What can hang from each mark
J: B V
T: B
H: V
K: B V
B: H K N R Y
A: B
V: H J Y
R: V
N: V

Every row comes from one small tree of marks. Brackets hold a mark, then the marks that hang from it, in alphabetical order. Every link used is in the known rows. Which tree was each row made from?
Known rows
(V H (J (B K R)) Y): [16 -3 -11 2 -42 4 4 3 0 16 -16 -18 13 -7 3 -19 10 -17 5 20 17]
(R (V H J Y)): [3 13 -7 -13 -42 3 -25 -22 1 38 -15 13 23 15 5 -11 24 -33 -19 22 37]
(B H N R Y): [16 20 7 35 22 -19 -9 -6 -13 -3 -15 -11 -2 -24 9 -2 -8 1 12 -7 -16]
(R (V J)): [-5 5 -10 0 -27 7 -23 -37 -21 13 -2 29 15 16 4 6 5 -22 -15 13 35]
(N V): [-23 3 -17 3 -14 6 -9 -22 -16 -4 12 33 14 25 13 9 -6 -4 -21 0 18]
(A (B H K N Y)): [16 4 -12 27 10 -17 -7 -6 -6 -29 -19 13 -1 -2 13 -18 -34 0 -3 -9 -2]
(T (B K (N (V H J)) R Y)): [-6 -11 -7 31 -13 -13 10 -7 -13 0 7 0 -5 -9 -1 -32 0 -3 0 1 -4]
(A B): [-4 -6 -23 7 -16 4 -20 -22 -21 -25 1 36 24 26 11 1 -23 -5 -18 3 15]
(H V): [-19 4 -13 -6 -24 18 -22 -23 -29 -18 6 28 13 24 4 16 1 -2 -27 7 13]
(N (V H Y)): [-16 12 -15 -10 -29 3 -11 -7 7 21 0 17 21 23 14 -7 13 -14 -25 8 20]
(N (V H J Y)): [-8 6 -19 -9 -44 8 -8 -3 10 35 1 13 21 19 10 -13 17 -18 -25 10 31]
(B K (N (V H J)) R): [-11 1 -10 31 -5 4 21 -8 -14 7 -5 1 4 -5 -5 -24 -1 -9 13 2 10]
(T (B H K Y)): [2 -8 -5 14 -9 -22 -17 -20 -16 -16 3 18 2 -6 9 -1 -16 -2 -5 1 -9]
(B H (K (V J Y))): [4 3 -17 11 -22 -5 -12 -16 2 4 -22 10 20 -11 8 -10 -13 -19 -3 -4 18]
(K (B N Y)): [0 -3 -19 15 2 -12 -7 -11 -1 -16 -15 17 10 3 27 10 -3 -8 -19 -7 -8]
(J (B H) (V Y)): [12 7 -9 -16 -36 -9 -8 16 -1 -17 2 -16 3 8 27 4 6 -10 -25 22 18]
(B (H (V Y)) K N): [-9 14 -3 4 -10 1 -9 -8 -9 -14 -25 -2 4 -2 1 -6 -1 -4 -12 7 3]
(J B): [1 -6 -14 -10 -31 5 -3 -11 -23 -20 0 12 11 16 16 20 -8 -4 -14 11 18]
(T (B K Y)): [-9 -17 -10 12 -18 -11 -13 -29 -21 -22 5 24 6 4 5 -1 -15 -1 -9 1 -7]
(A (B H (N (V J)) R Y)): [19 12 -13 40 12 -16 -8 7 -3 -8 -1 6 -4 -7 14 -33 -17 1 -10 -8 4]
(B N Y): [1 5 -4 12 -7 -4 -5 -16 -10 -9 -15 6 6 2 11 7 -9 -2 -9 -7 0]
(R (V Y)): [-10 16 -5 -7 -20 -1 -33 -36 -11 9 -16 21 20 18 9 2 10 -22 -21 15 22]
(V H): [-6 2 -11 -6 -27 5 -9 -17 -14 8 0 21 25 17 8 12 2 -16 -7 9 16]

Which tree is each row?
[9 9 0 24 11 -16 0 -10 -5 -13 -22 1 -6 -16 9 -1 -20 -1 8 -8 -7] -> (B H K N Y)
[0 -8 -8 21 -6 -25 -4 -15 -16 -26 -10 9 2 -12 11 -11 -20 -7 -8 -12 -7] -> (T (B H (K V) N Y))
[8 11 -14 5 -26 -4 -7 7 2 15 2 -7 4 0 15 -13 8 -7 -16 13 22] -> (N (V (J (B H R)) Y))
[-15 2 3 12 -14 -13 -18 -31 -30 -5 -11 4 15 2 -2 -14 13 -14 -9 17 0] -> (T (B N (R (V Y))))
[17 3 -7 -3 -46 4 10 12 0 22 -21 -29 16 -6 6 -17 20 -17 -2 20 19] -> (V H (J (B N R)) Y)
[-4 -10 -6 33 -5 -18 5 -17 -21 -21 -8 2 6 -14 4 -25 -10 -9 4 -9 -16] -> (T (B (K (V H)) N R Y))
[-2 -9 -9 19 -14 -19 1 -6 -8 -6 4 8 -8 -7 7 -19 -10 -1 -13 -2 3] -> (T (B H K (N (V J)) Y))
[-7 -10 -18 17 -6 2 1 -21 -21 -37 -15 25 15 15 3 -12 -31 -3 -4 -1 9] -> (A (B K N))
[5 -2 -20 0 -32 4 -1 1 -2 0 13 12 -4 15 20 -1 -3 -2 -28 3 26] -> (N (V (J (B Y))))
[-12 9 -1 30 13 -3 -16 -43 -34 -12 -8 23 6 0 -4 -5 -8 -12 14 8 4] -> (B K (R V))
[0 12 2 22 -11 -2 0 -21 -9 19 -30 -9 10 -11 -9 -31 14 -24 13 15 14] -> (B K N (R (V H J Y)))
[10 1 -15 16 -21 -1 12 8 -2 8 10 0 -8 1 13 -21 0 -5 -5 5 16] -> (N (V H (J (B K R Y))))
[5 -11 -24 -2 -43 8 -1 -12 -16 -12 -2 14 18 9 16 7 -10 -16 -19 -1 31] -> (K (V (J B)))
[4 -4 -4 7 -17 -21 -25 -16 -17 -8 9 17 7 0 15 6 -7 -4 -16 2 -4] -> (T (B H Y))
[2 -2 -13 20 -11 -5 7 -14 -12 -10 -22 7 12 -13 4 -7 -20 -16 5 -10 17] -> (B H (K (V J)) N)
[15 -4 -9 5 -36 6 16 7 -16 9 -6 -15 10 -4 4 -6 10 -13 4 16 21] -> (V H (J (B N R)))
[-23 4 -6 36 15 1 13 -21 -24 -19 -7 9 2 -2 -3 -12 -13 3 12 -3 -4] -> (B K (N V) R)
[14 13 -3 36 6 -4 -18 -7 -13 -6 -1 2 -13 -21 0 -13 -8 2 4 -1 -7] -> (B (H (V J)) K R Y)
[3 6 -11 9 -22 0 7 2 7 19 -1 5 1 6 12 -13 5 -9 -18 -4 18] -> (B (N (V H J)) Y)
[23 0 -16 7 -27 -9 3 4 -4 -9 -13 -5 4 -10 22 -2 -11 -12 -17 -9 21] -> (K (V (J (B H N Y))))
[13 -6 -16 -15 -57 7 5 4 5 17 -16 -9 17 5 7 -12 9 -20 -9 21 28] -> (V H (J (B K)) Y)
[14 8 -15 25 2 -16 -23 -14 -2 15 -3 18 8 -4 23 -10 15 -23 -11 6 3] -> (K (B (R (V H J)) Y))
